Each row was made from one path, in order. Every step used is in the known rows, and no mark comes twice. Write each row's path.
Known rows
musa, lufod, zezap, bupe: [-.35, .01, .27, .08, .00, .00, .10, -.26, -.19, .12, .26, .03, .07, -.09, .20, .05, -.03, -.19, .37, .01, .01, -.12]
gimokiv, kobom: [-.06, -.03, .01, -.10, -.09, -.11, -.02, -.15, .08, .10, -.04, .07, .17, -.14, -.14, .10, -.01, -.16, .34, -.05, -.09, .06]
bepep, bupe, zezap: [.02, .22, -.04, .01, .03, -.13, -.24, -.06, -.15, .14, -.04, .13, .11, .00, .16, .13, -.20, .08, -.12, -.33, .11, -.05]
bepep, fabeno, musa, lufod: [-.10, .00, .15, .07, -.03, -.14, -.07, .08, -.09, .14, .08, -.21, -.25, -.13, -.27, .40, -.06, .04, .04, .02, .15, -.11]
zezap, lufod, musa, fabeno: [.05, -.10, .15, .02, .06, -.10, .00, -.02, -.12, .10, -.03, -.10, .10, -.26, .06, .20, -.08, .01, .30, -.05, -.15, .17]
bepep, bupe, zezap, lufod: [.04, .09, -.04, .03, .03, -.12, -.09, -.12, -.26, .38, -.08, .00, .13, -.22, .13, .11, -.24, .08, .19, -.35, .13, -.06]
bupe, zezap, lufod: [.05, .07, .07, -.03, .09, .02, .05, -.02, -.22, .29, .09, .02, .02, -.20, .19, -.04, -.13, .00, .22, -.24, .00, -.04]
fabeno, bepep, bupe, zezap, lufod, musa, kobom: [-.04, .02, .01, .19, .27, .06, -.12, -.20, -.35, .29, -.45, -.15, .26, -.35, -.01, .22, -.59, .22, .07, -.29, -.20, .14]
kobom, gimokiv: [-.13, -.09, .12, -.04, .14, .31, -.07, .02, .08, .07, -.03, -.18, .08, -.09, -.04, .09, -.11, .04, .00, -.05, -.05, -.01]
zezap, lufod, musa, fabeno, bepep: [.12, -.11, .17, .12, .14, -.04, .00, -.06, -.10, .23, -.19, -.13, .03, -.32, -.18, .23, -.28, .16, .35, .02, -.21, .22]
lufod, zezap, bupe, bepep, fabeno, musa: [.08, .20, .43, -.04, .02, -.24, -.27, -.36, -.07, .21, .25, -.15, -.19, -.19, -.24, .12, -.01, .26, -.14, -.34, -.13, -.17]
bupe, bepep, fabeno, musa: [.30, .09, .24, .05, -.03, -.23, -.24, -.08, .00, .14, .05, -.22, -.33, -.16, -.45, .18, -.03, .32, -.29, -.25, -.04, -.07]
lufod, musa, fabeno, bepep: [.08, .04, .17, .09, .13, -.03, -.14, -.03, -.01, -.02, -.16, -.03, .04, -.08, -.15, .24, -.25, .15, .02, .05, -.22, .24]
lufod, zezap: [-.14, .10, .33, -.07, .11, .00, -.06, -.10, -.08, -.02, .15, .10, .12, .04, .14, .01, .00, .03, .01, -.14, -.02, -.05]
musa, fabeno, bepep, bupe: [.01, .07, -.01, .11, -.01, -.15, -.22, -.10, -.01, .28, -.17, .11, .00, -.04, -.25, .29, -.28, .26, .18, -.13, -.07, .14]
bupe, bepep, fabeno, musa, lufod, zezap: [.00, .11, .64, .12, .03, -.21, -.18, -.16, -.20, .20, .26, -.21, -.31, -.19, -.29, .28, -.09, .25, -.03, -.28, .04, -.15]
bepep, bupe, zezap, lufod, musa, kobom: [-.12, .03, -.02, .10, .19, -.01, -.13, -.14, -.37, .15, -.28, -.09, .34, -.29, .22, .19, -.39, .04, .02, -.39, -.13, .08]
bupe, bepep: [.26, .00, .13, .13, -.05, -.08, -.03, -.11, -.03, .09, .02, -.10, -.18, -.09, -.17, -.12, -.02, .17, -.08, -.16, -.07, .02]
fabeno, musa: [-.08, .09, .13, -.02, .00, -.10, -.14, .01, .01, -.07, .07, -.25, .09, -.03, -.08, .18, .01, -.08, -.29, -.08, -.03, .00]
lufod, musa, fabeno: [.02, .05, .16, .01, .05, -.10, -.16, .03, -.03, -.14, .02, .04, .10, -.02, .08, .21, -.05, .00, -.02, -.03, -.18, .17]
bepep, bupe, zezap, lufod, musa: [.13, .06, .02, .07, .12, -.14, -.17, -.19, -.28, .20, -.25, -.12, .26, -.30, .17, .23, -.31, .07, .03, -.31, .07, .02]

Write each row's path
[.09, .22, -.04, .10, .09, -.08, -.23, -.13, -.14, .27, -.23, .10, .05, -.06, -.06, .17, -.42, .24, -.07, -.26, .05, .00] => fabeno, bepep, bupe, zezap
[.17, .10, .31, -.02, .00, -.12, -.11, -.38, -.10, .27, .15, .09, -.28, -.16, -.18, -.05, -.02, .35, .15, -.26, -.08, -.16] => lufod, zezap, bupe, bepep, fabeno
[-.16, .17, .44, .00, .09, -.09, -.23, -.33, -.17, .17, .21, -.11, -.12, -.18, -.21, .11, -.09, .24, -.14, -.40, -.33, -.11] => lufod, zezap, bupe, bepep, fabeno, musa, kobom
[.01, .06, .12, .06, .03, -.03, -.09, .02, .02, .17, .01, .12, -.11, -.01, -.19, .13, -.17, .17, .20, .01, -.19, .15] => musa, fabeno, bepep
[.38, .00, .11, .05, -.05, -.12, -.10, -.10, -.02, .21, -.04, -.01, -.43, -.14, -.37, .01, -.04, .41, .01, -.18, .01, -.06] => bupe, bepep, fabeno
[-.18, -.07, .11, .14, .40, .34, -.18, -.20, -.28, .36, -.47, -.31, .35, -.44, -.05, .30, -.70, .24, .06, -.34, -.23, .13] => fabeno, bepep, bupe, zezap, lufod, musa, kobom, gimokiv
[-.33, -.02, .20, -.08, .22, .31, -.23, .07, .02, .10, -.04, -.28, .00, -.17, -.28, .33, -.19, .16, -.18, -.22, -.20, -.04] => bepep, fabeno, musa, kobom, gimokiv
[.22, .10, .09, .07, -.09, -.23, -.20, -.26, .01, .25, .09, -.23, -.29, -.23, -.38, .13, -.01, .22, -.17, -.20, -.11, -.12] => zezap, bupe, bepep, fabeno, musa
[.07, .13, .12, .03, .08, -.20, -.25, -.09, -.28, .26, -.09, .03, .23, -.25, .19, .32, -.28, .08, .19, -.38, -.05, .11] => bepep, bupe, zezap, lufod, musa, fabeno
[.06, .14, .05, .08, .06, -.14, -.19, -.10, -.23, .56, -.08, .13, .02, -.25, -.07, .26, -.40, .26, .39, -.35, -.07, .08] => musa, fabeno, bepep, bupe, zezap, lufod
[-.25, .09, .50, -.01, .06, -.13, -.14, -.02, -.17, .11, .24, -.12, -.14, -.09, -.13, .39, -.06, .07, .06, -.12, .13, -.18] => bepep, fabeno, musa, lufod, zezap
[.02, .01, .38, .12, -.05, -.12, -.01, -.35, -.20, .36, .22, .02, -.37, -.22, -.17, .06, -.09, .22, .37, -.16, .01, -.19] => musa, lufod, zezap, bupe, bepep, fabeno
[.05, .09, .08, -.07, .02, -.15, -.18, .05, .03, .08, .03, -.15, -.15, -.08, -.28, .28, -.02, .16, -.21, -.10, .04, -.09] => bepep, fabeno, musa
[.11, -.16, .03, .05, .11, -.02, .07, -.11, -.12, .06, -.19, -.25, .14, -.29, .03, .09, -.11, -.04, .17, .01, -.02, .09] => zezap, lufod, musa
[-.44, .10, .40, .07, .03, -.10, -.06, -.25, -.18, .07, .34, -.21, .16, -.12, .12, .23, -.01, -.28, .08, -.08, -.02, -.12] => fabeno, musa, lufod, zezap, bupe
[.20, .05, .01, .17, .20, -.11, -.15, -.24, -.26, .35, -.41, -.17, .19, -.36, -.05, .26, -.52, .21, .08, -.24, .01, .08] => fabeno, bepep, bupe, zezap, lufod, musa
[.10, .27, .12, .10, .14, -.19, -.38, -.10, -.19, .14, -.23, .12, .14, -.08, .00, .39, -.46, .23, -.08, -.26, -.11, .16] => lufod, musa, fabeno, bepep, bupe, zezap
